Each row comes from the steps of one walk. Every step used is in the known rows, and no mark comes twice. Write the walk behind each row, first mark first.
Known rows
sizon-moko-bamil-murev: [ 0.04  0.06  0.46  0.16  0.49 -0.01 -0.30  0.15 -0.11  0.21  0.29 -0.11
  0.42  0.33 -0.32 -0.42 -0.15  0.41 -0.05  0.53  0.37 -0.03  0.10 -0.43
 -0.03  0.14]
moko-bamil-murev-tana: [ 0.34  0.10  0.26 -0.20  0.53  0.17 -0.54 -0.03  0.23  0.39  0.14  0.16
  0.62  0.36 -0.28 -0.48 -0.18  0.06 -0.17  0.80  0.42  0.16  0.20  0.07
 -0.24  0.00]
lunof-sizon-moko: [-0.16 -0.40  0.09 -0.06  0.21  0.07  0.03  0.38 -0.04  0.14  0.33 -0.19
 -0.05  0.61 -0.22 -0.48 -0.15  0.52 -0.30 -0.01  0.11  0.47  0.04 -0.22
  0.31  0.31]
futi-moko-bamil: [-0.07  0.18  0.30  0.18  0.23  0.00 -0.02  0.12  0.11  0.39  0.45 -0.06
  0.41  0.28 -0.42 -0.61 -0.19  0.30 -0.46  0.58  0.17  0.49  0.13 -0.16
  0.07  0.14]
pozag-kunit-futi-lunof-sizon-moko-bamil: [-0.23 -0.20 -0.03  0.22  0.16  0.03  0.12  0.36  0.29 -0.04 -0.13 -0.21
  0.39  0.43 -0.19 -0.56  0.07  0.33 -0.04 -0.16  0.11  0.54 -0.10 -0.19
  0.11  0.26]
futi-lunof-sizon-kunit-pozag: [ 0.05 -0.13 -0.11  0.27 -0.06  0.04  0.06  0.51  0.12  0.08  0.00 -0.06
  0.17  0.53 -0.01 -0.35 -0.21  0.55 -0.28 -0.20 -0.17  0.80  0.09  0.13
  0.33  0.45]
lunof-sizon-murev-tana: [ 0.01 -0.41  0.02 -0.36  0.49  0.30 -0.10  0.35  0.17  0.31  0.14  0.01
  0.38  0.66  0.07 -0.42 -0.24  0.02 -0.45  0.37  0.14  0.30  0.30  0.38
  0.05  0.14]
kunit-futi-moko-bamil: [-0.04  0.01  0.20  0.16  0.16  0.17 -0.07 -0.04  0.37  0.32  0.44 -0.14
  0.65  0.04 -0.24 -0.51 -0.16  0.21 -0.59  0.49  0.06  0.51  0.06 -0.30
  0.00  0.07]
kunit-futi-moko-bamil-murev: [ 0.09  0.03  0.43  0.17  0.31  0.33 -0.25 -0.15  0.34  0.24  0.34 -0.05
  0.80  0.09 -0.27 -0.37 -0.14  0.18 -0.41  0.67  0.06  0.03  0.10 -0.44
 -0.02 -0.08]
kunit-pozag: [ 0.21 -0.07  0.19  0.13  0.10  0.03 -0.18  0.33  0.10  0.43  0.37  0.06
  0.31  0.21 -0.01 -0.31 -0.38  0.38 -0.55  0.25  0.04  0.65  0.33  0.02
  0.11  0.22]
bamil-moko-futi-lunof-sizon: [-0.14 -0.23 -0.08  0.03 -0.07  0.43  0.08  0.50  0.44  0.14  0.32 -0.13
  0.39  0.51 -0.48 -0.34 -0.07  0.70 -0.41 -0.11  0.15  0.38  0.06  0.02
  0.56 -0.01]
pozag-kunit-sizon-moko-bamil: [ 0.02 -0.28  0.16  0.15  0.43 -0.35  0.14  0.38  0.04  0.10 -0.04 -0.46
  0.36  0.19 -0.30 -0.63  0.06  0.07 -0.24  0.18  0.09  0.55  0.04 -0.22
  0.00  0.28]
sizon-lunof: [ 0.07  0.24  0.13 -0.05  0.03  0.41 -0.16  0.39  0.13  0.36  0.50 -0.13
  0.51  0.19 -0.16 -0.40 -0.22  0.18 -0.31  0.15  0.34  0.33  0.11  0.37
  0.42  0.19]
toru-moko-futi: [ 0.11 -0.23  0.27 -0.08  0.09  0.06 -0.24  0.24  0.47  0.11  0.33  0.06
  0.31 -0.07 -0.34 -0.32 -0.30  0.26 -0.46  0.02  0.41  0.28  0.02 -0.37
  0.21  0.16]
sizon-kunit-futi-moko-bamil-murev-tana: [ 0.32 -0.10  0.04 -0.03  0.43  0.01 -0.34 -0.47  0.60 -0.13  0.16 -0.04
  0.53  0.03 -0.10 -0.75 -0.16 -0.12 -0.27  0.49 -0.01  0.28 -0.10 -0.34
 -0.35  0.12]
lunof-sizon-murev: [-0.06 -0.34  0.24  0.00  0.44  0.38 -0.04  0.52 -0.01  0.33  0.16 -0.13
  0.52  0.60  0.04 -0.21 -0.16  0.21 -0.44  0.37  0.03  0.14  0.36  0.28
  0.32  0.24]
bamil-moko: [ 0.10 -0.14  0.09 -0.06  0.26  0.17 -0.19  0.25  0.26  0.48  0.61 -0.20
  0.28  0.36 -0.34 -0.44 -0.27  0.47 -0.34  0.26  0.15  0.48  0.19  0.05
  0.36 -0.02]
toru-moko: [ 0.05 -0.12  0.30 -0.23  0.19  0.01 -0.27  0.29  0.21  0.41  0.39  0.00
  0.19  0.18 -0.29 -0.28 -0.41  0.26 -0.23  0.12  0.36  0.43  0.06 -0.26
  0.26  0.13]
moko-bamil: [ 0.10  0.14  0.24  0.16  0.35  0.07 -0.28  0.26  0.07  0.49  0.25 -0.10
  0.61  0.24 -0.29 -0.41 -0.11  0.32 -0.33  0.59  0.30  0.43  0.21  0.12
  0.10  0.20]
pozag-kunit: [ 0.23 -0.14  0.11  0.05  0.36 -0.07 -0.25  0.23  0.32  0.20  0.11 -0.07
  0.30  0.21 -0.24 -0.58 -0.12 -0.02 -0.12  0.18  0.10  0.45  0.13  0.32
  0.16  0.23]
futi-lunof-sizon: [-0.16 -0.03  0.05 -0.12 -0.01  0.42 -0.02  0.60  0.10  0.43  0.16 -0.07
  0.34  0.63 -0.37 -0.27 -0.15  0.46 -0.20  0.09  0.16  0.51  0.06  0.32
  0.51  0.18]
pozag-kunit-sizon: [ 0.22 -0.37  0.08 -0.11  0.30 -0.04 -0.02  0.41  0.26  0.26 -0.05 -0.41
  0.45  0.11 -0.27 -0.45  0.02 -0.11 -0.34  0.19 -0.05  0.54  0.09  0.26
  0.26  0.18]
futi-lunof-sizon-murev-tana: [-0.20 -0.14  0.00 -0.42  0.23  0.42  0.03  0.54  0.18  0.39  0.12  0.05
  0.42  0.71 -0.06 -0.38 -0.27  0.12 -0.27  0.23  0.25  0.40  0.18  0.50
  0.20  0.12]

Write each row's walk
[-0.35 -0.12  0.03  0.09  0.02  0.27  0.08  0.40  0.12  0.20  0.13 -0.23
  0.47  0.44 -0.23 -0.35 -0.04  0.61 -0.24  0.02  0.19  0.52 -0.10 -0.29
  0.21  0.22] -> kunit-futi-lunof-sizon-moko-bamil
[-0.20 -0.12  0.24  0.09  0.18  0.42 -0.11  0.31  0.08  0.13  0.03 -0.14
  0.62  0.46 -0.24 -0.23 -0.03  0.55 -0.06  0.19  0.20  0.05 -0.05 -0.44
  0.18  0.06] -> kunit-futi-lunof-sizon-moko-bamil-murev
[ 0.10 -0.23 -0.14  0.41 -0.15  0.06  0.07  0.45  0.36 -0.25 -0.05 -0.01
  0.27  0.29 -0.05 -0.39 -0.11  0.52 -0.50 -0.31 -0.13  0.65  0.08  0.01
  0.30  0.50] -> moko-futi-lunof-sizon-kunit-pozag
[-0.16  0.02  0.12 -0.23  0.28  0.18 -0.09  0.29  0.02  0.21  0.04  0.08
  0.24  0.81 -0.38 -0.53 -0.13  0.43  0.06  0.28  0.44  0.22 -0.04 -0.22
 -0.02  0.05] -> futi-lunof-sizon-moko-bamil-murev-tana
[ 0.08 -0.32 -0.23  0.43 -0.09  0.06  0.17  0.41  0.44 -0.20  0.16 -0.12
  0.18  0.45 -0.13 -0.43 -0.15  0.74 -0.51 -0.39 -0.19  0.68  0.13 -0.17
  0.39  0.29] -> bamil-moko-futi-lunof-sizon-kunit-pozag
[ 0.09 -0.03 -0.12  0.02 -0.03  0.24 -0.24  0.18  0.50  0.06  0.19 -0.28
  0.50 -0.11 -0.13 -0.42 -0.15  0.18 -0.13 -0.07  0.02  0.62 -0.19  0.23
  0.30  0.33] -> sizon-kunit-futi-lunof
[ 0.19 -0.37 -0.09  0.10  0.30  0.07 -0.16  0.26  0.18 -0.01  0.06 -0.26
  0.16  0.49 -0.13 -0.46 -0.03  0.29 -0.24  0.05 -0.14  0.52  0.05  0.18
  0.32  0.43] -> lunof-sizon-kunit
[ 0.02 -0.32 -0.05  0.36  0.25  0.07  0.04 -0.05  0.39 -0.13  0.09 -0.30
  0.46  0.32 -0.11 -0.61  0.03  0.26 -0.50  0.20 -0.29  0.59 -0.04 -0.31
  0.08  0.35] -> lunof-sizon-kunit-futi-moko-bamil
[ 0.34 -0.09  0.18 -0.44  0.40  0.26 -0.53 -0.02  0.29  0.34  0.28  0.13
  0.38  0.31 -0.25 -0.44 -0.29 -0.02 -0.16  0.54  0.32  0.15  0.09  0.17
 -0.03 -0.03] -> bamil-murev-tana
[ 0.24 -0.34 -0.03 -0.01  0.44  0.15 -0.21 -0.32  0.53 -0.21 -0.02 -0.07
  0.46  0.45 -0.06 -0.67 -0.02  0.02 -0.33  0.36 -0.17  0.30 -0.07 -0.36
 -0.22  0.12] -> lunof-sizon-kunit-futi-moko-bamil-murev-tana
[-0.13 -0.30  0.01  0.00 -0.06 -0.12  0.30  0.50  0.35 -0.17  0.01 -0.39
  0.29 -0.10 -0.45 -0.58  0.02  0.10 -0.29 -0.34  0.15  0.48 -0.21 -0.15
  0.30  0.25] -> pozag-kunit-sizon-moko-futi-lunof
[-0.27 -0.30  0.07  0.11  0.14  0.51  0.20  0.63  0.33  0.12  0.30 -0.16
  0.60  0.52 -0.24 -0.24 -0.11  0.53 -0.47  0.03  0.15  0.09  0.27  0.12
  0.51  0.01] -> bamil-moko-futi-lunof-sizon-murev
[-0.25  0.02  0.10  0.02 -0.16  0.08  0.05  0.38  0.29  0.01  0.43 -0.10
  0.19  0.02 -0.43 -0.54 -0.22  0.44 -0.28 -0.17  0.41  0.38 -0.17 -0.16
  0.30  0.25] -> sizon-moko-futi-lunof
[-0.06 -0.28 -0.04  0.05 -0.05  0.07 -0.01  0.43  0.48 -0.28 -0.01 -0.05
  0.16  0.26 -0.33 -0.37 -0.15  0.42 -0.20 -0.44  0.19  0.44 -0.19 -0.28
  0.44  0.39] -> toru-moko-futi-lunof-sizon-kunit
[-0.14 -0.21 -0.04 -0.16 -0.09  0.60 -0.07  0.44  0.35  0.34  0.13 -0.16
  0.55  0.41 -0.19 -0.18 -0.08  0.40 -0.33  0.00  0.05  0.52 -0.02  0.20
  0.47  0.11] -> kunit-futi-lunof-sizon
[-0.04 -0.11 -0.11  0.04  0.06  0.19 -0.05  0.46  0.18  0.06  0.00 -0.22
  0.19  0.53 -0.27 -0.43 -0.06  0.40 -0.05 -0.09 -0.02  0.59 -0.10  0.32
  0.49  0.40] -> futi-lunof-sizon-kunit
[-0.13 -0.12  0.01  0.02 -0.12  0.47  0.01  0.54  0.34  0.13  0.11 -0.02
  0.47  0.37 -0.40 -0.30 -0.02  0.48 -0.41 -0.03  0.20  0.37  0.01  0.20
  0.48  0.21] -> moko-futi-lunof-sizon
[ 0.16  0.14  0.31 -0.18  0.43  0.07 -0.27 -0.16  0.27  0.30  0.34  0.16
  0.43  0.39 -0.39 -0.69 -0.26  0.04 -0.29  0.76  0.31  0.21  0.07 -0.22
 -0.23 -0.09] -> futi-moko-bamil-murev-tana
[-0.10 -0.47  0.06  0.09  0.10  0.11  0.04  0.32  0.19 -0.17  0.25 -0.17
  0.08  0.36 -0.26 -0.51 -0.06  0.48 -0.51 -0.14  0.16  0.30  0.01 -0.32
  0.26  0.34] -> lunof-sizon-moko-futi
[-0.35 -0.29 -0.04 -0.12 -0.11  0.38  0.10  0.43  0.22  0.16  0.28 -0.22
  0.22  0.41 -0.18 -0.35 -0.14  0.51 -0.22 -0.23  0.10  0.54 -0.16 -0.19
  0.40  0.17] -> kunit-futi-lunof-sizon-moko
[-0.03 -0.49  0.12 -0.07  0.06  0.03  0.14  0.37  0.20  0.00  0.30 -0.45
  0.31 -0.10 -0.32 -0.43 -0.04  0.25 -0.66 -0.02  0.13  0.39 -0.06 -0.36
  0.24  0.24] -> kunit-sizon-moko-futi
[-0.17 -0.21  0.16  0.17  0.34 -0.01  0.00  0.36 -0.13  0.21  0.19 -0.20
  0.20  0.66 -0.26 -0.50 -0.05  0.58 -0.29  0.25  0.20  0.45  0.12 -0.29
  0.14  0.31] -> lunof-sizon-moko-bamil
